Each row was made from one walk, in order. Every step used is in the known rows, and no mark comes twice. Write each row's walk.
Known rows
lasu/povel/biles/padil/tisag: [-0.29 -1.12 +2.87 -1.49 +4.15 -1.03 -1.95 -0.68 -2.44 +2.74 +0.00 -1.50 -2.15 +1.57 +0.94 +1.05 +0.43 -0.93 -4.89 -0.47 +2.19]
lasu/povel/tisag: [-3.31 +1.44 +2.94 -3.26 +2.88 -0.04 -2.89 -2.16 -2.40 +1.52 -0.55 -2.18 +3.09 -0.34 +0.12 +1.27 +0.90 -0.20 -1.90 -2.01 +1.25]
tisag/bomilal/sonib/padil: [+4.02 -5.79 -4.51 -0.64 -0.60 -0.43 -0.73 +0.27 +0.28 +2.16 +1.70 -0.31 -2.46 -0.30 +0.52 +1.00 +2.27 +0.14 +2.37 +1.46 -2.96]
lasu/povel/biles: [-2.08 -1.23 -0.27 -0.85 +3.40 -0.82 -2.80 +0.53 -1.90 +4.84 +0.84 -0.99 -0.45 +0.29 -0.41 +1.60 -0.13 -0.33 -3.85 -2.48 +1.15]
bomilal/sonib/padil/tisag: [+0.79 -1.02 +1.28 +1.71 -0.12 +0.75 -0.73 -0.17 -2.10 -4.03 -2.49 +0.05 -0.95 +2.74 +2.91 -1.81 -1.68 -1.29 +5.34 +2.97 -0.22]
padil/tisag/bomilal/sonib/povel: [+0.30 -0.57 +0.49 +2.01 +2.18 -1.43 +3.66 +0.94 -1.74 -3.05 -0.41 +1.56 +0.53 +2.24 +2.32 -0.49 +4.62 -1.40 +2.32 +3.24 -0.90]
bomilal/sonib/padil: [+1.56 -2.14 -0.48 +0.23 -1.02 +1.30 -1.88 -0.25 -1.46 -1.35 -1.57 -0.47 -1.79 +1.87 +1.83 -0.92 -3.05 -0.27 +4.77 +1.61 -0.85]
tisag/bomilal/sonib: [+3.94 -4.48 -5.73 -1.36 -0.26 -1.79 +0.55 +2.03 +0.04 +2.65 +2.47 -0.63 -1.46 -1.03 -0.60 +1.44 +3.05 +0.76 +3.50 +1.33 -2.71]
lasu/povel: [-2.44 -0.28 +2.71 -3.20 +2.74 -1.20 -1.32 -0.65 -2.44 +6.16 +1.23 -1.42 -0.43 +1.75 -0.04 +1.68 -0.02 +1.35 -4.83 -2.36 +1.00]
tisag/bomilal/sonib/padil/nize/povel: [+3.35 -4.78 -3.47 +0.87 -1.13 -1.64 +1.00 -0.14 +2.19 +2.14 +2.91 +0.49 -1.97 -0.32 -0.50 -1.00 +2.58 +1.04 +1.92 +0.22 -3.00]
bomilal/sonib/povel/biles/padil/tisag: [+0.29 +0.34 +0.73 +1.32 +1.64 +0.54 +1.52 +0.48 -1.48 -4.16 -1.34 +1.86 -1.32 +3.92 +1.53 -2.17 -1.63 -1.62 +2.08 +1.42 +0.57]
sonib/povel/pire: [-2.90 +1.09 +0.77 -0.45 +2.09 +3.62 +0.28 -1.39 -1.22 +0.52 +0.23 +0.99 +1.33 +2.27 -1.73 +1.46 -0.07 +0.00 -1.79 -0.03 +1.10]
nize/povel/biles/bomilal/sonib/padil: [+0.73 +2.73 -3.23 +0.90 -2.69 -0.71 -3.12 -1.41 +2.56 +0.35 +1.66 +1.26 -0.53 +1.73 -2.14 -0.91 -4.55 -0.24 -2.83 -2.71 +0.49]
nize/povel/sonib: [-3.07 +1.78 -2.34 +1.39 -2.32 -1.04 +0.58 -0.04 +2.02 +5.35 +1.97 +0.93 +2.13 -0.50 -2.91 -2.30 -1.34 +2.36 -0.22 -1.59 +0.94]
biles/padil/tisag/bomilal/sonib: [+5.57 -2.40 +2.37 -2.94 +1.96 -1.48 +1.96 -0.99 -1.60 -1.89 -0.96 -1.82 -3.58 +1.29 +2.49 +1.33 +3.59 -0.41 +0.63 +4.91 +1.01]
padil/nize/bomilal: [-0.59 +1.27 +3.13 +0.69 -1.35 -2.10 +5.33 +2.60 +2.39 -1.24 +0.89 -0.63 +1.66 -5.53 -1.63 +0.34 +1.76 +2.60 -0.03 -0.51 -0.02]
sonib/padil: [+0.44 -2.96 +0.67 +0.13 +0.06 +3.02 -3.40 -2.45 -0.51 +2.48 -2.25 -1.44 -2.14 +0.66 +1.93 +2.83 -1.36 -0.55 +0.08 +0.91 -0.18]
nize/bomilal: [-0.04 +2.16 +0.36 -2.63 -2.07 -0.64 +2.97 +0.82 +0.41 +0.08 +1.37 -2.22 +0.36 -2.65 -0.60 +2.60 -3.09 +1.51 -4.54 -0.76 +0.18]
povel/biles: [+0.39 -1.70 -5.75 +1.90 +1.73 +0.77 -3.22 +2.93 -0.37 +1.09 -1.30 -0.58 -0.11 -3.05 -0.96 +3.58 +0.16 -1.60 +3.99 +0.45 +0.43]

Which walk is each row?
[+2.04 +4.45 +0.55 -5.07 -3.32 +1.24 -1.54 +0.33 -0.80 -1.32 -0.41 -0.30 -1.04 +2.42 +0.12 +0.59 -3.12 +0.09 -4.68 -0.70 -0.10]	biles/bomilal/sonib/povel
[+0.28 +1.94 +2.36 -0.50 -2.61 -0.32 +2.69 +0.14 -0.33 -5.17 +0.27 -1.37 -0.51 -0.14 +1.65 -1.09 -4.62 +0.17 -2.03 +0.96 -0.14]	nize/bomilal/sonib/padil/tisag
[-0.34 +1.90 +0.26 +2.90 -1.32 -2.22 +1.73 +1.58 +3.99 +0.28 +1.37 +1.69 +1.58 -3.18 -3.32 -1.03 +1.74 +1.62 +0.36 -2.19 +0.43]	padil/nize/povel/biles/bomilal
[+2.74 +0.24 -3.13 +0.73 -1.89 +1.28 -3.92 +2.91 +0.62 -2.96 -1.63 -0.22 -1.00 -2.74 -0.44 +1.04 -1.03 -1.71 +1.62 +0.04 +0.01]	povel/biles/bomilal/sonib/padil/nize
[+1.16 -2.28 +1.26 +1.66 -1.25 +0.50 -0.14 +0.83 -0.23 -2.41 -1.37 +0.17 -1.17 +0.14 +1.30 -2.05 -1.41 +0.45 +5.56 +1.41 -0.85]	bomilal/sonib/padil/nize
[-4.11 +2.94 +2.12 -0.49 +2.05 +3.10 +0.15 -3.18 -0.45 -1.49 -2.36 +1.46 +3.21 +1.44 +0.40 +1.59 +0.32 -1.56 -0.75 -1.29 +0.66]	sonib/povel/tisag
[-1.67 +2.14 -0.85 -0.15 +1.08 +2.93 -1.00 -0.62 +0.27 +0.90 -1.12 +1.78 -0.64 +2.08 -0.36 +2.14 -1.71 -1.65 -5.88 -2.05 +0.62]	sonib/povel/biles/bomilal
[-0.65 +1.40 +0.55 +2.64 -0.81 -2.86 +3.25 +0.05 +3.69 -1.88 +1.63 +1.53 +3.81 -3.55 -2.76 -2.57 +3.56 +1.81 +4.82 -1.17 -0.62]	padil/nize/povel/tisag/bomilal/sonib
[+2.98 -1.55 -1.57 +0.77 +2.93 +0.29 -1.68 +1.17 -1.03 -2.20 -2.57 -1.10 -2.24 -1.40 +1.02 +2.81 +1.38 -2.31 +2.21 +3.13 +2.01]	povel/biles/padil/tisag
[+0.88 -1.62 -0.09 +3.38 -1.32 -0.19 -0.43 +0.29 +1.07 -2.51 -0.09 +1.15 -1.02 +0.55 +0.18 -3.17 -2.59 +0.01 +4.81 +0.32 -0.63]	bomilal/sonib/padil/nize/povel/biles
[+2.65 +4.10 +1.53 -3.51 -4.91 +0.91 -3.19 -1.15 +1.02 -3.98 -1.07 -0.60 +0.36 -0.14 -0.01 -0.90 -2.91 +0.05 -1.51 -0.47 -0.14]	biles/bomilal/sonib/padil/nize/povel/tisag
[-0.67 +2.30 -2.97 -0.37 -1.00 -1.71 -0.81 -3.20 +2.72 +0.88 +2.33 +0.48 +3.56 -0.67 -2.65 +0.51 +0.70 +0.34 +0.92 -2.07 -0.27]	nize/povel/tisag/bomilal
[-2.64 +1.14 +0.28 -0.55 +2.28 +2.59 +0.72 -3.26 +0.26 -0.25 -0.95 +1.09 +2.68 +0.75 +0.19 +1.74 +2.41 -1.52 -1.41 -1.16 -0.62]	sonib/povel/tisag/bomilal
[+0.26 +3.59 -2.03 +2.03 -1.89 -1.06 -2.39 -1.42 +2.10 -1.46 +0.99 +1.75 -0.07 +2.24 -1.19 -1.59 -3.80 -0.97 -2.54 -1.68 +0.88]	nize/povel/biles/bomilal/sonib/padil/tisag
[+2.19 -3.82 -4.21 -0.72 +0.20 -0.75 +1.88 +0.56 +0.28 +2.60 +2.36 +0.84 -1.49 +1.20 -0.21 +0.53 +2.69 +0.40 +0.29 +0.29 -2.82]	tisag/bomilal/sonib/povel
[-1.29 +3.95 +1.93 -1.78 -2.31 +0.05 +3.72 -0.34 +0.28 -4.83 +0.76 -0.20 +1.77 -0.29 +0.16 -1.31 -4.55 +0.39 -3.22 -1.04 -0.07]	nize/bomilal/sonib/povel/tisag
[-0.02 +1.31 +2.84 +1.03 -2.06 -2.38 +5.72 +3.02 +2.02 -3.33 +1.06 -0.13 +1.32 -4.78 -1.43 -1.66 +0.70 +2.63 +1.64 -0.17 -0.45]	padil/nize/bomilal/sonib
[-1.04 +0.56 +0.19 +0.04 +0.26 +0.71 +1.62 +0.39 -1.41 -0.78 -0.44 +1.47 -0.32 +3.73 +0.44 -1.60 -2.58 +0.20 +1.61 -0.04 -0.54]	bomilal/sonib/povel
[-1.13 +0.64 -0.34 +4.47 -0.05 -2.63 +2.52 +1.79 +3.74 +0.89 +1.52 +1.88 +1.87 -3.38 -3.36 -1.22 +2.14 +1.68 +2.61 -1.81 +0.38]	padil/nize/povel/biles
[-1.51 -0.89 +1.87 -2.73 +1.97 +0.01 -2.97 -3.10 -1.69 +1.23 +0.85 -1.42 +1.29 +0.11 +0.86 -0.09 +1.51 -0.75 -1.91 -1.60 -0.31]	lasu/povel/tisag/bomilal/sonib/padil
[+3.51 +2.48 +1.35 -3.82 -4.46 +1.22 -2.67 +0.51 +0.04 -2.54 -1.08 -1.30 -1.58 -0.24 +0.53 +0.17 -2.14 +0.28 -1.73 +0.25 -0.31]	biles/bomilal/sonib/padil/nize
[-4.56 -1.10 +4.39 +0.19 +1.53 +1.11 -1.40 -0.72 -2.52 +5.16 -0.66 -1.15 +0.18 +0.70 +1.69 -2.24 +0.95 +0.45 -4.40 -0.18 +1.60]	lasu/povel/sonib/padil/tisag
[-1.90 -3.24 -0.58 +3.07 -0.86 +3.02 -0.41 +1.13 -0.72 +2.09 -2.33 -0.58 +0.40 -2.96 +2.02 -1.58 +3.29 -0.60 +2.62 +3.44 +0.17]	povel/sonib/padil/tisag/bomilal
[-0.85 -0.62 +1.74 +1.52 +3.05 +1.96 +1.51 -1.01 +0.84 +0.79 -1.07 +1.60 -1.68 +1.60 -0.03 +1.01 +0.40 -1.11 -3.51 -0.67 +1.09]	sonib/povel/biles/padil/nize
[-4.16 -0.74 +1.58 -1.64 +1.23 -0.01 -1.05 +0.77 -2.33 +7.50 +0.75 -1.47 +0.62 -0.62 -0.42 -1.23 +1.05 +1.69 -3.54 -1.24 +1.42]	lasu/povel/sonib
[+1.35 -1.20 -0.80 +1.77 +2.02 -2.18 +2.57 +1.80 -1.73 -2.99 -0.39 +0.65 +0.41 +0.62 +1.93 +0.18 +5.38 -1.18 +4.76 +3.90 -0.76]	padil/tisag/bomilal/sonib
